Each row comes from the steps of one path. Every step used is in the known rows, and no mark comes twice. Write the path behind each row, first mark first.
In the rows, 128 means zero.
Known rows:
tibigir -> voga -> pufol -> leme -> varid -> bimul: [135 106  92 137 136 149 167 105  96 135 171 114 146  53 115 212 178 166
 128 104 119 113  99 112 154 151 155  96 114  95 108  73  38 120 121  77
  98 109  87 142 157 119 129 179 187 151 141 178  88 171  97 145 140  87
 161]
leme -> varid -> bimul -> mupav -> mebo -> levo -> voga -> tibigir: [ 56 118 117 189 127 151 167 104  94 169 132 144 145 112 103 166 141 161
 158 103 152  63 119 123 217 147  84  81 106  85 109 133 133  46  61 109
 204 105 149 126 143 142 133 168 129 151 147 128 119 152  75 117 137  96
 111]
mupav -> mebo -> pufol -> bimul -> varid: [160 189 172 185 116 144 154 114 171 115 135 104 150  97 135 117 101 149
 173  56 201 120 161 126 135 117 142 107 125 126  90 171 123  95 144 160
 110  91 106 122 124  91  81  75 127 121  65 128  88 116 187 130 131 122
 156]
pufol -> mebo -> mupav: [146 141 129 156 141 134 126 106 150 115 141 136 134 163 102 111  95 119
  99 108 109 144 149 109  76 138  97 107 107 119 172  85 140 109 129 152
 145 127 135 112 117  82  92 129 128 140  98 152 140 161  93 100 137 108
 140]
mebo -> pufol -> leme -> varid -> bimul: [162 121 123 104 129 129 171 107 114 128 193  77 134  91 120 218 141 187
 120  77 137 113 141 145 105 115 152  82  91  72 121 121  87 113 117  93
 103  86 112 119 159 123 108 156 138 147 104 188  85 156  82 157 114  83
 165]
pufol -> voga -> tibigir: [125 145 148 162 123 146 150 133 160 118 139 155 107 139 161 105  85 138
  67 101 124 105 101 125 138 115 133 105 102 130 185 160 129  80 135 106
 127 114 145  64 135  96 111 187 122 119 137  88  62  79 121 137  93 122
 140]
mupav -> mebo: [135 149 142 153 125 135 152 129 154 135 152 145 171 152 105  98 107 146
  99 106 138 123 131 113 131 163  99 111 127 129 152 127 153  82 123 144
 133 130 150 105 124  96 107 101 122  82  83 132 107 103 107 125 103 127
 181]
varid -> bimul -> mupav -> mebo -> levo -> voga -> tibigir: [ 61 141 133 202 132 141 147  86 113 166 127 184 137 128 104 140 159 143
 138 111 166  84 133 113 201 154  94  95 101 101 118 161 135  55  84 133
 190 126 150 125 122 126 148 128 139 173 120 111 112 144  87 101 128 113
 107]
varid -> leme -> pufol -> voga -> tibigir: [104 121 149 149  87 134 148 121 140 128 138 161 130 162 139  97  83 130
  79  94  74  69  85 132 117 125 137 114  94 116 183 164 125  79 134 102
 101  92 168  49 161 112  96 190 119 129 115 129  52  71  98 143 101 134
 162]
leme -> varid -> bimul -> mupav: [ 64  94 124 126 140 111 164  66 109 151 128 137 136 137 130 212 114 168
 145 125 134 118  82 122 143 124 147  59 114  85 110  94 112 101 113 107
 168 107 115 131 143 137 111 151 171 133 132 164 107 197  72 144 137  61
 178]
leme -> pufol -> voga: [121 159 127 127 104 116 159 158 143 119 113 142 148 153 152 117 109 139
 116 105  99 130  87 110  97 117 130  97 107 123 176 157 131  61 164 113
  92 106 146  67 139  98 138 152 133 155  96 154  43 112  91 158 124 103
 194]
pufol -> bimul: [142 138 159 143 146 116 120 103 152 130 123 128 139 135 146 128 104 152
 103 106 148 144 148 121 131 125 153 107 117 137 154 145 122 108 171 161
 151 121 125 107 110  89 103 143 158 146  94 105  88 132 139 126 139  86
 135]
pufol -> leme -> varid: [151  96 142 105 144 141 159 125 146 116 184 131 140 107 104 156 108 169
 102 115 114 115 121 135 111 137 118 110  94 104 144  59 121 121 107 110
 125 105 156  97 146 133 110 150 149 102 130 187  97 125  67 150  98 102
 153]
levo -> voga: [130 138 175 149 140 123 134 116 184 127 107 137 147 151 153 129 117 125
  77 134 114 138 154 104 131 150 164  99  89 149 146 115 147 102 115 137
 122 120 138  98 101 117 127 158 153 141  92 132 101 147 107 141 103  89
 124]
pufol -> bimul -> mupav: [ 91 118 151 146 160 111 144  64 143 143 108 158 129 144 131 110 104 144
 144 128 134 150 128 115 143 119 161 100 101 129 128 120 135 126 150 168
 183 106 126 126  97 112 103 106 178 141 116 111 107 161 123 118 141  86
 139]
bimul -> varid -> leme -> pufol -> voga: [ 96 135 193 147  73 128 136 119 188 105 122 179 150 166 153 119  91 113
 146  98 105  94  78 126 105 114 162  89  99 120 126 116 101 102 119 122
  43 109 160  61 162 129 110 134 125 125  95 197  35 122 101 160 105 123
 188]
varid -> leme -> pufol -> bimul: [125 105 157 127 112 104 117  82 132 137 124 136 163 155 123 117 104 143
 120  95  92 117 127 121 113 139 164 111 104 117 149 145 115 108 170 157
 121  97 144  94 140 104  87 161 154 147  72 146  71 124 118 142 153 100
 159]
bimul -> mupav -> mebo -> levo -> voga -> pufol -> leme: [ 98 124 114 188 161 158 161  95 141 141 164 169 146 122  63  67 212 104
 158 129 108 125 143 116 159 177  98 134  76 111  94  75 127 120  75 142
 149 118 167 127 108 129 179  71 158 129 123 189 120 149  61 117 119 159
 120]
mebo -> levo -> voga: [130 135 157 160 143 123 114 127 180 139 108 137 166 164 148 133 144 138
  92 129 143 144 160 123 130 148 155 103  79 125 163 110 131  85  93 162
 126 126 148  84 112 118 158 174 132 172  96 150  83 144  94 147 109 108
 108]
zetufe -> mebo -> mupav: [130 146 101 143 154 117 112  94 162 126 173 157 131 176 109  90  94 116
  91 120  98 127 132  95  91 145 100 118 116 119 169 113 150 104 135 193
 170  91 149 132 133  92 100 108 136 125 102 140 122 128  81 113 123 132
 152]
tibigir -> voga -> levo: [ 99 127 151 166 153 159 128 130 171 131 124 143 174 145 144 170 100 152
 101 137 155 147 145 114 121 152 122 123  99 135 174 120 117  73 153 121
 102 133  95 127 144 101 126 174 163 183  81 125  70 126 175 111  90 119
 174]
pufol -> leme -> varid -> bimul: [138  95 138 100 131 135 149 106 123 128 189 131 134 100 114 213 142 181
 115 103 141 106 117 136 124 129 126  84 105  82 124  91  86 110 117  93
 119 119 138 117 159 129 118 146 153 130 130 179  88 164  56 151 120  70
 152]
levo -> mebo: [147 107 139 117  99 101 156 185 158 135 164 124 144 175 137 144  93 154
  74 118 115 130 144 123 124 159 112 115 123 114 166  93 139 109 153 142
 129 122 147 112 110 110 129 150 119 135  95 145 106 103 108 149 120 126
 127]
zetufe -> mebo -> levo -> voga -> pufol: [134 139 102 185 144 119 108 139 140 153 135 108 135 162 124  96 161 112
  94 125 112 144 144 128 148 174 148 121  87 114 170  95 119  86 105 173
 163  84 144 108 148 101 151 155 132 148 112 165  84 167  99 140 123 156
 119]
mupav -> mebo -> pufol -> voga -> tibigir: [143 187 127 190 103 167 183 153 145 118 159 103 128 123 140  76  94 146
  87  57 141  89 136 121 142 122 110 114 103 128 161 216 151  51 128 112
 117  87 139  72 131  78 103 143  87 102  94  85  74  42 148 134 100 153
 160]
pufol -> bimul -> mupav -> mebo -> levo: [ 85 132 128 186 142 132 134  92 128 155 133 157 164 151  94  77 132 151
 172 108 169 139 144 127 159 131  95 109 116 115 136 133 136  87 116 194
 198 119 154 118 109 104 139  89 151 142  99 120 100 133 118 107 158 122
 138]
levo -> voga -> pufol -> mebo -> zetufe: [184 139 147 184 135 122 123 141 120 142  94  88 122 104 126 101 132 109
 111 113 100 141 177  94 140 167 159 102  83 154 176  95 154 104 130 142
 124  90 138  95 108  68  88 122 166 113  98 140  88 174 132 138 125 105
 127]
leme -> varid -> bimul: [115 119 124 118 126 116 150  98 122 140 141 105 147 126 142 226 115 180
 106 104 141 116 102 128 128 135 147  69 126  89 134 115  97  86 124  99
 136 115 108 115 157 115 104 189 146 128 113 153  90 164  81 151 128  67
 179]

Which path is each row?
[143  95 171 142  87 110 127 126 116 143 128 132 154 187  91 103  90 134
 102 106  68 120 137 130  87 148 134 107  93 109 181  77 129  98 130 124
 108 106 166  76 153 102  82 135 127 133  79 195  88 158  95 123 135 128
 177] | varid -> leme -> pufol -> mebo
[170 119 109 112 117 136 147 122  94 141 216  69 119 104 108 183 136 180
 115  79 137 105 150 148 114 114 139  87  82  70 149 109  95  89 115 124
 141  52 140 133 187 119 104 127 137 140 101 179  81 163  80 148 122 104
 160] | zetufe -> mebo -> pufol -> leme -> varid -> bimul
[112  95 129 126 134 145 160  93  88 149 185 160 142  65  73 157 136 168
 191 105 143  77 127  89 166 138  76  77 112 100 121  95 153 106  92 135
 154  94 173 135 133 126 106  43 184  81 131 162  96 140  51 139 130  78
 172] | pufol -> leme -> varid -> bimul -> mupav -> mebo -> zetufe
[ 82 103  76 141 141 150 193  66  85 142 192 137 129  76  61 158 186 148
 175 100 122  89  81 128 166 164  88  95 121  77  61  77 103 120 108  79
 163 106 125 157 157 124 130  76 168  89 148 193 130 177  47 125 140 118
 188] | voga -> pufol -> leme -> varid -> bimul -> mupav -> mebo
[107 112 215 156 117 123 114  64 208 112 143 186 147 172 139 131  81 118
 113 116 137 110 119 141 107 140 185  97 102 123 113  73 103 147  88 143
  75 120 151  87 148 135  80 128 137  86  95 178  83 135 107 139  84 127
 164] | bimul -> varid -> leme
[162 138 124 149  79 130 183 210 139 119 176  89 104 150 168 119  76 152
  64  71 115  95 156 132 131 115 131 120 102 105 181 179 133  81 160 108
 116  82 139  84 121  95 113 186  84 153 104 101  78  45 147 155 113 150
 105] | levo -> mebo -> pufol -> voga -> tibigir
[128 141 128 156 156 125 149 105 165 132 106 114 133 125 143 124 153 110
  85 127  93 141 124 113 134 180 178 115  97 141 116 113 131 115 133 122
 119 110 111 108 111  99 129 164 154 128 107 145 109 160 109 143 109 116
 140] | levo -> voga -> pufol
[140 131 124 162 130 116  97 149 144 153 160 146 147 193 113 107 109 149
  93 119 147 148 146 143 113 140 119 112  98 101 212  92 126  74 111 192
 172  91 169  96 156 107 130 138 116 144 104 155  66 138  93 135 116 151
 145] | zetufe -> mebo -> levo
[ 64 135 132 155 131 129 159  69 123 156 142 171 147 149  96 138 148 148
 156 114 150 116 108 103 151 149  98  79 127 109 107 134 140  87 119 131
 160 133 131 143 124 112 129  65 164 117  88 141 116 166  82 108 137  98
 184] | varid -> bimul -> mupav -> mebo
[148  99 144 144 116 138 128 212 146 142 141 130 175 132 149 180  78 162
 117 127 148 119 182  84 142 160  91 127 113 138 209 111 152  75 176 160
 102 104 128 132 116  91 127 154 167 173  76 105  63  79 182 142 112 123
 133] | tibigir -> voga -> levo -> mebo -> zetufe
[143 147  85 189 147 153 146  93 126 120 121 125 149 113 102  97 133 106
 108 111  85 155 133  83 103 160 135 118 123 125 144  71  88 119 141 139
 116 117  89 134 113  74  98 148 160 151 114 150 137 170 132  97 154 122
 146] | tibigir -> voga -> pufol -> mebo -> mupav
[130 140 112 175 153 130 129 117 153 140 108 115 153 148 138 138 172 119
  92 120 116 149 141 132 129 173 167 115  95 118 139 108 106 101 111 134
 121 116 117  92 121 103 166 183 136 155 111 169  86 159  98 150 115 134
 126] | mebo -> levo -> voga -> pufol
[ 87 126 106 188 145 148 149  76 113 152 162 165 139 102  68 122 247 119
 169 117 133 116 134 120 171 172  97 109  91  95  70 102  97 113  87 125
 144 131 144 148 127 126 189  73 167 154 122 189 115 192  51 114 141 131
 122] | varid -> bimul -> mupav -> mebo -> levo -> voga -> pufol -> leme
[164 157 128 147 130 110 131 132 137 141 166  95 128 161 127 103  94 149
  82  94 127 145 156 133  94 128 156 107  85 110 186 137 141  88 134 167
 146  53 138 109 149  93  92 110 123 134  69 146  88 129 130 144 104 147
 174] | zetufe -> mebo -> pufol
[133 106 144 131 105 142 124 218 160 116 148 102 142 156 167 148  85 140
 109 114 157 111 170 103 129 137  66 116 103 128 224 157 173  65 177 145
  95 110 157  93 125  76 146 145 133 141  89 107  33  73 143 160 104 136
 142] | pufol -> voga -> levo -> mebo -> zetufe
[108 132 186 136  94 107 130  95 177 123 131 190 163 166 124 148  83 129
 139 105 106  98  90 130  90 141 163 104 107 107 110  86 110 118 122 130
  66 101 143  88 161 138  85 126 130 120  87 212  70 133 103 156 103 124
 191] | bimul -> varid -> leme -> pufol
[128 174 145 222 125 150 137 113 168 129 106 116 157  96 122 111 171 109
 181  83 188 117 149 122 179 159 134 122 127 137  74 126  99  93 114 166
 130 119 116 124 121  97 141 110 131 140 108 146  87 155 151 127 153 133
 108] | mupav -> mebo -> levo -> voga -> pufol -> bimul -> varid
[106 157 125 172 140 130 180  88 136 139 150 134 152 146  99  88 111 146
 145  96 131 130 134 114 120 140 126 102  97 114 117 141 163 101 108 150
 150  87 130 124 113 111 109  65 136 106  70 147 121 120 120 125 109 139
 190] | bimul -> mupav -> mebo -> pufol
[131 137 154 181 143 130 127 130 155 148 118 151 135 144 142 135 118 142
  67 120 137 112 152 137 150 146 135 117  89 127 166 137 133  74  92 140
 154 114 150  77 124 118 134 211 122 175 122 109  87 103 111 134  96 121
  81] | mebo -> levo -> voga -> tibigir
[ 55 120  75 188 135 140 170  82  92 163 119 101 163 116  99 161 201 135
 174 104 141 100 103 119 197 171 116  79 119  86  76 109 105  76  74 112
 172 106 117 139 139 125 164 146 149 136 134 182 115 202  63 135 155 106
 151] | leme -> varid -> bimul -> mupav -> mebo -> levo -> voga -> pufol
[ 57 111  96 164 126 133 160  92  98 165 149 136 175 145  94 177 149 176
 172 103 172 106 101 132 161 137  84  69 130  63 116 104 117  66  75 130
 182 114 141 123 150 135 144 125 130 129 120 171 106 171  59 135 143 102
 174] | leme -> varid -> bimul -> mupav -> mebo -> levo
[132 143 168 163 148 130 145 122 169 135 123 155 116 126 148 136  91 129
  63 123 117 101 144 116 155 154 151 116  89 145 156 142 150  87 122 116
 146 110 140  90 115 115  98 188 139 145 119  95 109 106 125 130  92  97
 101] | levo -> voga -> tibigir
[157 127 139 143 164 136 148 112 166 121 159 139 122 103 117 113 178 105
  90 128  84 134 139 120 128 173 156 131  74 133 108  84 115 141 121 111
 101 112 136 115 116 111 136 124 167 130 116 169 104 152  85 139 102 120
 118] | levo -> voga -> pufol -> leme
[103 101 128 169 128 140 153 153 131 146 129  85 151 136 152 154 103 166
 160 109 166 144 197 110 158 123 128 130  89 118 139 150 110  95 189 155
 155  81  84 174  94 105 131 142 172 228  68 101  95 124 224 112 148 124
 110] | tibigir -> voga -> levo -> mebo -> pufol -> bimul -> mupav
[ 93  71 129 124  65 140 133 187 156 124 156 109 160 218 144 140  98 133
 108 106  96  86 129 137 104 148  79 128  96 101 185 143 134  67 180 106
  77 108 164  90 162 103 151 181 107 173  72 173  48  84 114 152 121 163
 165] | varid -> leme -> pufol -> voga -> levo -> mebo
[ 88 163 120 167 120 127 168  64 115 154 144 125 150 132 107 147 146 157
 156  85 153 119 130 111 134 135 130  76 110  93  95 171 135  85 122 128
 147 100 108 140 125 107 118  63 148 126  70 144 114 152 111 116 128 110
 194] | varid -> bimul -> mupav -> mebo -> pufol
[122 116 215 161 113 130 105  58 199 112 128 163 143 145 150 125  85 123
 136  99 163 115 144 135 132 120 189 102 108 133 103 103  94 147 125 167
  95 118 135 105 138 119  74 128 149 112  97 142  72 137 148 132 120 104
 128] | pufol -> bimul -> varid -> leme
[ 74 123 182 153 100 152 125 119 195  99 121 162 153 180 152 154  91 114
 164 103 142  93  93 147  97 122 121 110  91 112 132 133 115  72 142 101
  44 111 141  78 187 116 124 142 125 151  91 195  24 124 135 139  89 148
 207] | bimul -> varid -> leme -> pufol -> voga -> levo
[156  99  99 157 154 145 132 149 116 139 190  93 130 112  93 118 170 131
 112 118  95 114 142 145 150 162 123 129  72  88 152  40 104 101  77 145
 162  69 175 111 169 124 152 162 143 145 150 206  86 167  53 155 123 151
  99] | zetufe -> mebo -> levo -> voga -> pufol -> leme -> varid
